Each row comes from the steps of one walk. Every step used is in the known rows, and no mark comes twice. Write the walk behind each row, first mark first.
Known rows:
napas bemig ketif: [1.014 0.290 -1.454 0.146 2.604 6.568 -0.661 1.587 -2.909 2.856 -2.463 0.798 2.333 0.197 3.455 -1.099 0.550 1.446 -1.083 2.091 0.714 2.018 0.145]
memuk bemig kuzubuz dipo: [1.212 0.694 -0.983 -1.493 2.536 4.765 -0.180 1.179 -2.725 2.382 -1.639 0.065 0.703 1.136 1.225 -2.514 2.202 0.224 -1.081 2.058 2.043 2.680 0.190]
bemig gido: [0.397 0.288 -1.612 1.068 2.246 1.973 1.520 0.731 -3.034 2.218 -1.992 0.575 -1.387 0.449 0.811 0.101 -3.311 -0.357 -1.968 1.504 0.142 1.351 1.115]
gido bemig: [1.013 -0.943 -1.536 0.144 1.818 3.400 0.198 0.531 -3.133 2.890 -1.921 0.450 2.111 0.616 2.778 -1.197 0.053 0.304 -2.043 0.745 -0.443 1.406 0.968]
kuzubuz dipo: [0.848 -0.153 -2.049 -0.413 1.774 2.595 0.974 -0.102 -3.566 1.985 -0.833 0.034 -1.281 1.124 0.874 -2.312 -0.191 -0.369 -2.277 1.683 2.371 1.730 0.149]
dariga bemig: [1.555 -0.240 -1.780 0.769 2.387 2.585 0.135 1.064 -2.904 1.981 -1.068 0.052 1.517 0.367 1.542 -0.250 0.707 -0.324 -0.670 0.651 1.336 1.964 0.664]
ketif dipo nozu bemig motumi: [0.577 -0.521 -3.687 0.790 5.479 1.632 -0.270 1.225 -4.135 2.180 -0.848 -0.306 -1.404 1.923 2.248 -5.965 0.008 1.649 -2.740 1.500 -2.376 2.299 -0.657]
bemig kuzubuz dipo: [1.094 0.563 -1.313 -1.270 1.860 3.755 1.095 -0.176 -3.132 2.111 -1.295 0.270 0.370 1.362 0.964 -2.455 1.495 -0.109 -1.975 2.495 0.986 2.126 0.632]
memuk bemig motumi: [1.053 -0.066 -1.853 0.294 4.498 3.280 -1.149 2.740 -2.328 2.619 -1.872 -0.166 -1.696 0.960 2.333 -2.641 -2.243 0.948 -1.728 0.934 1.698 2.226 0.542]
ketif dipo nozu: [-0.145 -0.403 -3.956 1.041 2.846 2.942 1.578 -0.055 -4.689 2.105 -0.246 -0.479 0.444 1.603 1.839 -2.955 1.141 -0.618 -2.652 0.665 -0.698 1.668 -0.165]
ketif dipo motumi: [-0.621 -0.236 -3.891 0.461 2.819 3.168 1.091 -0.088 -2.484 1.608 -0.656 -1.038 -0.108 2.125 2.452 -3.909 0.255 0.330 -2.310 0.313 -0.382 1.580 -0.274]
napas bemig motumi: [0.972 -0.363 -1.743 0.500 4.280 4.187 -1.154 2.048 -2.328 2.544 -2.120 0.478 -2.214 1.178 3.460 -2.369 -0.920 1.695 -2.318 1.947 1.631 1.760 0.823]
kuzubuz dipo dariga: [0.877 -0.978 -3.291 -0.306 1.651 2.955 0.306 0.142 -2.592 2.117 -0.903 -0.253 -0.776 1.598 1.003 -1.377 0.588 -1.702 -1.953 2.337 1.140 1.555 0.227]
napas bemig memuk: [1.621 -0.260 -2.384 0.802 2.544 4.510 0.261 1.150 -3.459 2.128 -1.802 0.245 -2.878 0.016 1.758 -1.574 2.211 0.146 -1.528 1.628 1.769 2.232 0.370]
gido bemig ketif: [1.370 -0.134 -1.174 0.043 1.830 5.280 0.516 0.707 -3.051 3.320 -2.720 0.711 4.471 0.353 2.996 -1.684 -0.003 1.407 -1.794 1.223 -1.221 1.924 0.642]
gido bemig kuzubuz dipo: [1.495 0.019 -0.648 -1.351 1.556 4.367 0.452 -0.264 -2.856 2.515 -2.086 0.615 2.063 1.335 2.121 -2.747 2.989 0.790 -2.406 2.295 0.063 2.171 0.608]
dipo nozu bemig kuzubuz: [1.605 -0.399 -2.690 0.185 3.157 3.832 1.247 1.432 -4.356 2.860 -0.958 1.042 2.298 1.312 1.922 -2.150 1.649 0.213 -1.506 2.290 -3.770 2.614 0.627]
dipo dariga: [0.748 -1.206 -3.475 0.378 1.774 3.376 0.419 1.187 -2.480 2.662 -0.825 -0.055 0.417 0.943 2.024 0.089 -0.908 -1.953 -1.583 1.780 -0.576 1.174 0.700]
dariga bemig kuzubuz dipo nozu: [2.176 0.379 -2.312 -0.066 2.854 3.891 0.704 -0.214 -3.618 1.881 -0.533 0.132 2.083 1.480 0.754 -1.783 4.643 -0.054 -2.266 1.789 0.855 3.223 0.761]
dariga bemig ketif: [1.836 0.584 -1.561 0.677 2.326 4.458 0.176 1.052 -2.522 2.484 -2.078 0.204 3.764 0.003 1.990 -0.562 0.898 0.835 -0.484 0.885 0.602 2.489 0.134]
bemig ketif dipo nozu: [0.332 0.332 -3.603 0.800 3.055 4.618 1.364 -0.037 -4.408 2.496 -1.044 -0.371 2.960 1.178 2.087 -3.265 1.468 0.613 -2.391 1.033 -1.615 2.269 -0.685]
bemig kuzubuz dipo nozu: [1.300 0.191 -2.704 -0.262 2.474 4.202 1.874 -0.503 -4.320 2.273 -0.601 0.355 0.582 1.859 0.954 -2.286 2.905 -0.276 -2.935 2.296 0.084 2.534 0.468]
dariga bemig memuk: [2.338 0.003 -2.211 1.277 2.321 2.393 0.887 0.920 -3.116 1.786 -1.144 -0.059 -1.684 -0.220 0.297 -1.153 2.701 -0.377 -0.540 0.490 1.729 2.517 0.306]

Write each row's walk:
[0.422 -0.418 -3.370 -0.470 2.965 3.951 -0.821 1.376 -1.976 2.495 -2.064 0.109 3.521 0.846 2.589 -3.561 1.097 0.570 -0.631 2.344 -3.522 2.098 -1.299] => nozu bemig ketif dipo dariga
[1.755 0.356 -0.930 -0.302 2.207 3.884 0.204 0.966 -2.202 2.227 -1.346 0.364 2.956 0.512 1.974 -0.218 2.373 -0.044 -0.348 1.162 -0.056 2.432 1.007] => dariga bemig kuzubuz
[0.409 -0.737 -3.638 0.585 3.530 2.312 0.573 0.670 -4.605 2.160 -0.357 -0.027 0.992 1.359 1.902 -4.113 1.225 0.316 -1.783 1.229 -2.598 2.090 -0.802] => ketif dipo nozu bemig
[1.072 -0.550 -3.440 0.587 2.453 3.073 1.634 -0.341 -4.990 2.124 -0.312 -0.179 -0.908 1.719 0.553 -2.261 0.998 -0.603 -3.088 1.604 1.611 2.066 0.366] => kuzubuz dipo nozu
[-0.034 -0.159 -3.421 -0.106 2.185 4.800 -0.038 0.518 -2.053 2.367 -1.567 -0.445 3.103 0.899 2.355 -2.407 0.833 -0.324 -1.530 1.831 -1.653 1.679 -0.678] => bemig ketif dipo dariga
[1.111 -0.579 -2.913 1.719 3.442 1.708 0.992 1.438 -4.260 2.649 -1.560 0.887 -0.812 0.900 0.855 -1.179 -1.916 0.279 -2.222 2.061 -2.568 2.166 0.336] => dipo nozu bemig gido
[2.017 -0.573 -2.880 -0.047 3.811 2.143 -1.652 0.839 -1.079 1.772 -1.259 -0.797 -1.865 1.680 1.408 -2.199 0.964 0.096 -2.035 2.236 2.195 2.391 0.375] => kuzubuz dipo dariga bemig motumi
[-0.047 0.869 -2.276 -0.158 2.526 4.390 0.973 0.221 -3.151 2.192 -1.733 -0.134 2.740 0.570 2.147 -3.514 0.066 0.839 -1.405 1.188 -0.629 1.820 -0.605] => bemig ketif dipo
[0.591 -0.011 -2.990 -0.276 3.612 3.227 1.013 0.665 -4.166 2.298 -0.871 0.248 2.428 1.553 2.119 -4.643 3.402 0.562 -1.569 2.014 -4.207 2.592 -0.471] => ketif dipo nozu bemig kuzubuz
[1.547 -0.650 -2.424 -1.518 2.273 3.433 -0.533 1.003 -1.866 2.396 -1.464 0.663 1.032 1.552 1.503 -2.633 2.156 -0.532 -1.056 3.689 -1.971 2.336 -0.244] => nozu bemig kuzubuz dipo dariga
[1.733 -0.241 -3.293 0.904 3.177 4.480 1.008 1.586 -4.590 3.177 -1.573 0.721 2.988 0.774 2.171 -2.437 0.239 1.075 -1.489 2.041 -2.923 2.656 -0.442] => dipo nozu bemig ketif
[0.393 -0.671 -2.799 -0.359 2.005 5.238 -0.707 0.276 -1.814 2.697 -2.393 -0.190 4.832 0.897 3.484 -2.534 2.391 0.540 -2.092 1.552 -2.729 1.755 -0.342] => gido bemig ketif dipo dariga
[0.806 0.115 -2.414 -0.604 2.383 3.716 -0.610 0.468 -1.018 1.771 -1.099 -0.538 3.692 1.162 2.345 -1.638 4.343 -1.006 -0.592 1.574 -1.714 2.245 -0.060] => ketif dipo dariga bemig kuzubuz
[0.302 0.291 -1.546 -0.285 2.037 4.845 -0.049 -0.108 -2.703 2.523 -2.452 -0.056 4.483 0.687 3.308 -3.685 1.576 1.720 -1.968 1.045 -1.532 1.863 -0.495] => gido bemig ketif dipo
[2.091 0.091 -2.744 -0.255 2.208 4.606 -0.854 0.401 -1.471 2.146 -1.935 -0.280 2.982 0.760 1.462 -1.027 2.734 -0.055 -1.057 2.284 1.448 2.700 -0.359] => kuzubuz dipo dariga bemig ketif
[0.495 0.316 -1.353 0.747 2.886 2.940 -0.251 2.084 -2.422 2.548 -2.220 0.153 -0.951 0.224 1.089 -0.116 -2.759 -0.206 -1.301 1.152 1.193 1.831 0.448] => memuk bemig gido
[1.844 -0.366 -2.220 -0.309 2.050 4.239 -0.454 1.116 -1.244 2.334 -1.500 -0.081 3.435 0.838 1.984 0.955 2.793 -1.262 -0.426 1.957 -1.070 2.302 1.072] => dipo dariga bemig kuzubuz
[-0.475 0.541 -3.693 0.358 2.863 5.063 1.105 0.003 -2.143 1.910 -1.524 -0.729 1.992 1.634 2.830 -4.095 0.145 1.640 -1.944 0.748 -0.915 2.041 -0.603] => bemig ketif dipo motumi
[-0.374 0.556 -3.300 0.092 3.370 6.850 -0.898 0.545 -1.742 1.845 -2.147 -0.490 2.032 1.764 4.202 -3.958 2.172 2.321 -1.810 1.166 -0.145 2.230 -0.809] => napas bemig ketif dipo motumi
[1.479 -0.834 -3.374 0.211 3.003 2.468 0.564 0.584 -4.822 2.192 -0.547 0.459 -0.471 1.646 0.785 -3.367 1.271 0.166 -2.333 2.064 -0.358 2.490 -0.196] => kuzubuz dipo nozu bemig
[1.504 0.277 -1.197 -1.598 2.320 3.150 0.559 0.645 -3.168 2.156 -1.398 0.976 0.623 1.311 1.076 -3.808 1.560 0.865 -1.183 2.970 -0.952 2.544 -0.102] => nozu bemig kuzubuz dipo
[1.980 -0.298 -2.841 0.402 2.202 4.730 -0.538 1.527 -1.457 2.757 -2.004 -0.169 4.081 0.214 2.364 0.337 1.382 -0.521 -0.408 1.633 -0.340 2.277 0.265] => dipo dariga bemig ketif
[0.872 0.909 -1.625 0.005 2.979 4.088 -0.198 0.345 -2.337 1.919 -1.728 -0.333 3.921 0.223 2.219 -2.952 2.283 1.257 -0.651 0.661 0.269 2.473 -0.759] => dariga bemig ketif dipo
[0.541 -0.067 -3.031 0.504 2.635 5.172 0.456 -0.343 -4.111 2.756 -1.965 -0.193 4.615 1.121 3.213 -3.930 2.809 1.443 -3.087 0.828 -2.422 2.198 -0.300] => gido bemig ketif dipo nozu
[1.459 0.164 -1.815 -0.148 2.721 4.075 0.283 1.914 -3.328 2.920 -2.244 0.959 2.688 0.225 2.128 -2.236 -1.029 1.460 -0.462 2.018 -2.055 2.310 -0.497] => nozu bemig ketif
[1.206 -0.178 -0.741 -0.686 1.922 4.734 0.583 0.596 -2.769 2.838 -2.095 0.755 3.322 0.830 2.890 -1.342 1.513 0.547 -1.697 1.388 -1.900 1.863 1.279] => gido bemig kuzubuz
[1.180 -0.247 -2.536 -1.196 1.595 4.097 0.297 0.145 -2.125 2.242 -1.056 -0.093 0.603 1.643 1.308 -1.279 1.886 -1.329 -1.970 3.150 -0.020 2.056 0.764] => bemig kuzubuz dipo dariga
[1.706 -0.588 -3.402 0.452 4.809 1.661 -0.110 1.058 -4.382 2.333 -0.937 0.385 -2.866 2.176 1.227 -5.504 -0.142 1.623 -3.152 2.441 -0.244 2.683 -0.151] => kuzubuz dipo nozu bemig motumi
[0.468 0.628 -3.349 0.509 3.247 4.811 -0.165 0.136 -1.378 1.709 -1.633 -0.927 3.446 1.325 2.731 -3.705 2.563 1.766 -1.158 0.190 -0.128 2.665 -1.031] => dariga bemig ketif dipo motumi
[1.545 -0.807 -1.837 -1.373 1.404 4.663 -0.450 -0.023 -1.659 2.664 -1.966 0.351 2.357 1.706 2.354 -1.317 3.796 -0.478 -2.458 2.892 -1.221 2.092 0.787] => gido bemig kuzubuz dipo dariga
[1.201 -0.181 -2.276 -1.472 2.228 5.258 -0.887 1.528 -1.481 2.506 -1.475 -0.326 1.153 1.473 1.634 -1.291 2.781 -1.230 -1.186 2.731 0.787 2.487 0.147] => memuk bemig kuzubuz dipo dariga
[0.364 0.608 -3.327 0.448 3.637 5.608 0.215 1.298 -3.932 2.606 -1.509 -0.609 3.471 0.924 2.344 -3.524 1.937 0.813 -1.688 0.659 -0.646 2.759 -0.937] => memuk bemig ketif dipo nozu
[0.124 0.400 -3.299 0.642 3.346 6.586 -0.398 0.514 -3.879 2.282 -1.685 -0.076 2.787 1.030 3.391 -3.118 3.260 1.502 -2.319 1.470 -0.473 2.384 -0.680] => napas bemig ketif dipo nozu
